Each row was made from one path, in order. Every step used is in the known rows, and no mark comes twice. Write each row's path.
Known rows
E, P: [-0.02  0.00  0.14  0.00 -0.06  0.11  0.10  0.09 -0.02 -0.13 -0.06  0.01
 -0.01  0.02  0.03  0.35 -0.06  0.02  0.00  0.07 -0.06  0.03 -0.16  0.02]
V, U, X, C, F: [-0.17 -0.05 -0.18 -0.02 -0.32 -0.09  0.26 -0.13 -0.01  0.10 -0.58  0.09
  0.21  0.04  0.12  0.05 -0.04  0.02 -0.08  0.24 -0.25  0.12 -0.12 -0.29]
S, K, V, C, F: [-0.07  0.03  0.15 -0.08 -0.03  0.09 -0.09 -0.14 -0.01  0.15  0.34  0.15
 -0.14  0.03  0.27 -0.24  0.07  0.01 -0.18  0.35 -0.08 -0.25  0.14 -0.11]
E, P, F, C, X: [-0.07 -0.22  0.04 -0.06 -0.01  0.12  0.38  0.01  0.06 -0.10 -0.28  0.14
 -0.02 -0.06  0.05  0.58 -0.16  0.51 -0.11  0.11 -0.40  0.00 -0.20 -0.22]
E, P, F, C, V, U, X: [-0.20 -0.12 -0.07 -0.05 -0.23  0.06  0.46 -0.02  0.22 -0.13 -0.84  0.06
  0.30 -0.03  0.09  0.43 -0.19  0.25  0.05  0.03 -0.16 -0.05 -0.34 -0.18]
U, V, C: [-0.09  0.09 -0.06 -0.11 -0.08 -0.04 -0.02  0.04  0.00  0.07 -0.10  0.12
 -0.08 -0.06  0.17 -0.18  0.19  0.22 -0.02  0.18  0.35  0.02 -0.01 -0.08]
E, P, F, C, X, K, S, J: [-0.07 -0.13 -0.24 -0.17 -0.13  0.29  0.28 -0.03  0.12 -0.05 -0.06  0.28
 -0.15 -0.06  0.11  0.90 -0.25  0.28 -0.10  0.28 -0.35 -0.10  0.22 -0.18]
P, E: [ 0.03  0.00  0.05  0.03  0.10  0.12 -0.04  0.03 -0.17 -0.01 -0.11 -0.07
 -0.16 -0.03 -0.04  0.19 -0.04  0.08 -0.01  0.07  0.03 -0.05 -0.09 -0.16]
P, F, C, V: [-0.09 -0.04 -0.07 -0.06  0.03 -0.01  0.51 -0.16  0.20 -0.07 -0.27 -0.01
  0.04 -0.06  0.12  0.19 -0.12  0.44  0.08 -0.07 -0.23 -0.14 -0.14 -0.19]
V, K, S: [ 0.00  0.03 -0.08 -0.08 -0.20  0.19 -0.10  0.17  0.03  0.18 -0.17  0.08
 -0.06  0.04  0.14 -0.04 -0.02 -0.21 -0.01  0.12 -0.01  0.05  0.14  0.25]
U, V, K: [-0.04  0.00 -0.15 -0.08 -0.24  0.08 -0.15  0.12  0.08  0.05 -0.40  0.09
  0.05 -0.03  0.23 -0.24  0.15  0.07  0.02  0.08  0.34  0.15 -0.01  0.13]
F, C, V: [-0.07  0.01 -0.02 -0.05  0.02 -0.07  0.37 -0.20  0.20  0.02 -0.15  0.00
  0.05 -0.03  0.05 -0.02 -0.06  0.31  0.15  0.00 -0.22 -0.10 -0.06 -0.15]
V, K: [-0.01 -0.03 -0.04 -0.01 -0.12  0.06 -0.13  0.09  0.08  0.06 -0.26  0.06
  0.05  0.02  0.09 -0.09  0.02 -0.04  0.00  0.00  0.05  0.04  0.04  0.19]
E, P, F, C, V, U, X, K: [-0.20 -0.13 -0.14 -0.02 -0.37  0.06  0.32 -0.22  0.29 -0.21 -0.88  0.12
  0.32 -0.04  0.07  0.54 -0.16  0.33  0.09  0.06 -0.12 -0.07 -0.10 -0.25]
F, C: [ 0.02 -0.07  0.02 -0.03  0.06 -0.01  0.24 -0.05  0.06  0.02  0.00  0.05
  0.07 -0.02  0.04  0.06  0.01  0.18  0.02  0.03 -0.10 -0.03 -0.09 -0.18]
F, C, V, K, X: [-0.12  0.00 -0.09 -0.02 -0.17  0.05  0.03 -0.02  0.36  0.12 -0.47  0.00
  0.18  0.00  0.26 -0.07  0.02  0.09  0.04  0.00 -0.33  0.11  0.01  0.09]
F, C, X, K, S, J: [-0.02 -0.08 -0.34 -0.15 -0.08  0.13  0.03 -0.18  0.14  0.18  0.13  0.27
 -0.13 -0.05  0.02  0.33 -0.14  0.15 -0.03  0.29 -0.27 -0.09  0.46 -0.17]
U, V, C, F: [-0.12  0.13  0.03 -0.10 -0.11 -0.04  0.15 -0.16  0.02  0.09 -0.07  0.20
 -0.07 -0.05  0.22 -0.12  0.20  0.28 -0.08  0.20  0.20 -0.07 -0.10 -0.33]
F, C, V, K: [-0.09 -0.02 -0.06 -0.05 -0.10 -0.02  0.23 -0.11  0.28  0.08 -0.41  0.06
  0.09 -0.01  0.14 -0.11 -0.04  0.27  0.16  0.01 -0.16 -0.06 -0.02  0.04]
K, S, J: [ 0.00  0.10 -0.22 -0.13  0.01  0.17  0.05  0.12 -0.01  0.13  0.26  0.06
 -0.17  0.01  0.09  0.20 -0.13 -0.30 -0.02  0.14  0.00 -0.08  0.19  0.10]
U, X, K, V, C, F: [-0.17  0.09 -0.01 -0.06 -0.27 -0.05 -0.20 -0.34  0.07  0.03 -0.12  0.27
  0.10 -0.02  0.15 -0.03  0.08  0.02 -0.10  0.33  0.21 -0.10  0.22 -0.34]
K, V: [ 0.00  0.00 -0.09 -0.05 -0.04  0.07 -0.05 -0.02 -0.08  0.01  0.02 -0.02
 -0.03  0.01  0.13 -0.24  0.04 -0.12 -0.06  0.15  0.18 -0.05  0.07  0.08]
S, K: [ 0.02 -0.07  0.11 -0.01  0.01  0.09 -0.19  0.06  0.05  0.05  0.26  0.00
 -0.03  0.03  0.05 -0.04 -0.04 -0.05 -0.03  0.06 -0.16 -0.02  0.11  0.07]
K, V, U, X: [-0.08 -0.09 -0.23 -0.03 -0.25  0.02 -0.21  0.02 -0.05  0.08 -0.48  0.03
  0.25  0.02  0.07 -0.34  0.03 -0.32 -0.09  0.17  0.31  0.00  0.03  0.06]
C, V, U, X, K, S, J: [-0.17  0.08 -0.48 -0.10 -0.36  0.06 -0.11 -0.17  0.24  0.12 -0.43  0.14
  0.11  0.00  0.02  0.12 -0.18 -0.29  0.11  0.18  0.06 -0.10  0.41  0.04]

Which path is each row?
[-0.02 -0.04  0.09  0.02 -0.06  0.14 -0.40  0.15  0.14  0.07  0.20 -0.06
  0.07  0.03  0.16  0.00  0.01 -0.23 -0.14  0.05 -0.31  0.14  0.14  0.12] | S, K, X
[-0.17 -0.04  0.01 -0.04 -0.23  0.21  0.28  0.10  0.34 -0.11 -0.65  0.01
  0.17 -0.02  0.36  0.48 -0.10  0.23 -0.04  0.00 -0.40  0.10 -0.22  0.08] | E, P, F, C, V, K, X
[-0.15  0.07 -0.18 -0.06 -0.12 -0.11  0.39 -0.12  0.06 -0.01 -0.25 -0.08
 -0.10  0.02  0.13  0.00 -0.10  0.27  0.15  0.17 -0.33  0.09  0.05 -0.01] | X, C, V
[-0.07  0.07 -0.09 -0.06 -0.14  0.01 -0.20 -0.19 -0.01  0.00  0.04  0.14
 -0.09 -0.02  0.14 -0.16  0.13  0.07 -0.05  0.30  0.27 -0.14  0.36  0.00] | X, K, V, C
[-0.10  0.04 -0.16 -0.01 -0.15  0.02  0.04  0.13  0.03  0.03 -0.16 -0.09
  0.02  0.03  0.24  0.12  0.02 -0.04 -0.09  0.17 -0.36  0.31  0.05  0.03] | K, X, C
[-0.24  0.04 -0.24 -0.08 -0.34 -0.11  0.06  0.03  0.21  0.07 -0.69  0.04
  0.12  0.03  0.16 -0.04 -0.14  0.13  0.17  0.18 -0.18  0.26  0.06  0.10] | U, X, C, V, K
[-0.14  0.04 -0.11 -0.01 -0.30  0.07  0.07  0.01  0.11  0.12 -0.39  0.05
  0.08  0.05  0.38  0.11  0.05 -0.02 -0.15  0.20 -0.48  0.26  0.00 -0.03] | V, K, X, C, F
[-0.03 -0.06 -0.19 -0.06 -0.22  0.10 -0.23 -0.17  0.05  0.13 -0.02  0.17
 -0.15 -0.01 -0.07  0.13 -0.04  0.09 -0.04  0.24 -0.24  0.04  0.45 -0.03] | C, X, K, S
[-0.11  0.02 -0.34 -0.20 -0.09  0.21  0.43  0.05  0.26  0.13 -0.26  0.12
 -0.08 -0.03  0.30  0.30 -0.23  0.09  0.06  0.07 -0.16 -0.18  0.09  0.10] | P, F, C, V, K, S, J
[-0.12  0.07 -0.07  0.00 -0.19  0.01  0.21 -0.08  0.03  0.06 -0.15 -0.02
  0.04  0.04  0.28  0.19  0.03  0.02 -0.16  0.20 -0.53  0.22 -0.04 -0.21] | K, X, C, F
[-0.03 -0.26 -0.34 -0.04 -0.25  0.05 -0.05 -0.32  0.05  0.13 -0.44  0.17
  0.10 -0.03  0.06 -0.27  0.09  0.23 -0.10  0.32 -0.09 -0.13  0.34 -0.11] | F, C, X, K, V, U
[-0.09  0.04 -0.05 -0.04 -0.11 -0.04  0.42 -0.17 -0.06  0.03 -0.09  0.04
 -0.06  0.03  0.17  0.15 -0.03  0.20 -0.04  0.21 -0.37  0.06 -0.07 -0.28] | X, C, F
[-0.10  0.00  0.04 -0.01 -0.17  0.10  0.02 -0.02  0.09  0.09  0.11 -0.01
  0.00  0.06  0.34  0.15 -0.01 -0.03 -0.19  0.26 -0.68  0.20  0.07 -0.14] | S, K, X, C, F
[-0.04 -0.20 -0.36  0.00 -0.31  0.06 -0.29 -0.27 -0.01  0.09 -0.44  0.12
  0.02  0.00  0.01 -0.32  0.07  0.05 -0.12  0.28  0.02 -0.10  0.43  0.06] | C, X, K, V, U
[-0.09 -0.01 -0.18  0.01 -0.16 -0.04  0.15 -0.17  0.11  0.07 -0.48 -0.06
  0.07  0.02  0.00 -0.25 -0.03  0.04  0.10 -0.02 -0.10 -0.14  0.02  0.10] | C, V, U
[-0.16  0.07 -0.22 -0.09 -0.42  0.09  0.06  0.04  0.12  0.11 -0.54  0.08
  0.09  0.01  0.52 -0.05  0.18  0.08 -0.15  0.28 -0.19  0.36 -0.06 -0.09] | U, V, K, X, C, F
[-0.23  0.09 -0.29 -0.15 -0.42  0.02  0.11  0.10  0.17  0.18 -0.58  0.05
  0.01  0.05  0.21  0.01 -0.16 -0.05  0.15  0.29 -0.22  0.27  0.15  0.16] | U, X, C, V, K, S
[-0.06 -0.16 -0.12 -0.04 -0.24  0.11 -0.40  0.09  0.01  0.13 -0.23  0.03
  0.21  0.05  0.13 -0.38 -0.01 -0.38 -0.12  0.23  0.15 -0.01  0.14  0.14] | S, K, V, U, X
[-0.24  0.13 -0.47 -0.21 -0.34  0.05  0.12  0.16  0.19  0.20 -0.43  0.11
 -0.05  0.04  0.26  0.16 -0.27 -0.18  0.14  0.32 -0.17  0.17  0.24  0.19] | U, X, C, V, K, S, J
[-0.14  0.02 -0.32 -0.10 -0.40  0.09 -0.11  0.24  0.11  0.09 -0.56  0.01
  0.08  0.00  0.45 -0.12  0.16  0.03 -0.08  0.25 -0.03  0.46  0.03  0.16] | U, V, K, X, C
[-0.14 -0.09 -0.37 -0.08 -0.34 -0.02  0.04  0.05 -0.11  0.09 -0.59  0.00
  0.17  0.04  0.19 -0.26  0.00 -0.17 -0.07  0.35  0.09  0.16  0.05  0.04] | K, V, U, X, C
[-0.07  0.02 -0.18 -0.05 -0.31  0.13 -0.36  0.20  0.17  0.08 -0.44  0.04
  0.16 -0.02  0.34 -0.21  0.21 -0.12 -0.10  0.06  0.18  0.31  0.01  0.19] | U, V, K, X
[-0.14  0.07 -0.11  0.01 -0.24  0.05 -0.21  0.03  0.30  0.09 -0.47 -0.05
  0.12  0.02  0.21 -0.14  0.01 -0.09  0.02 -0.02 -0.23  0.13  0.10  0.28] | C, V, K, X
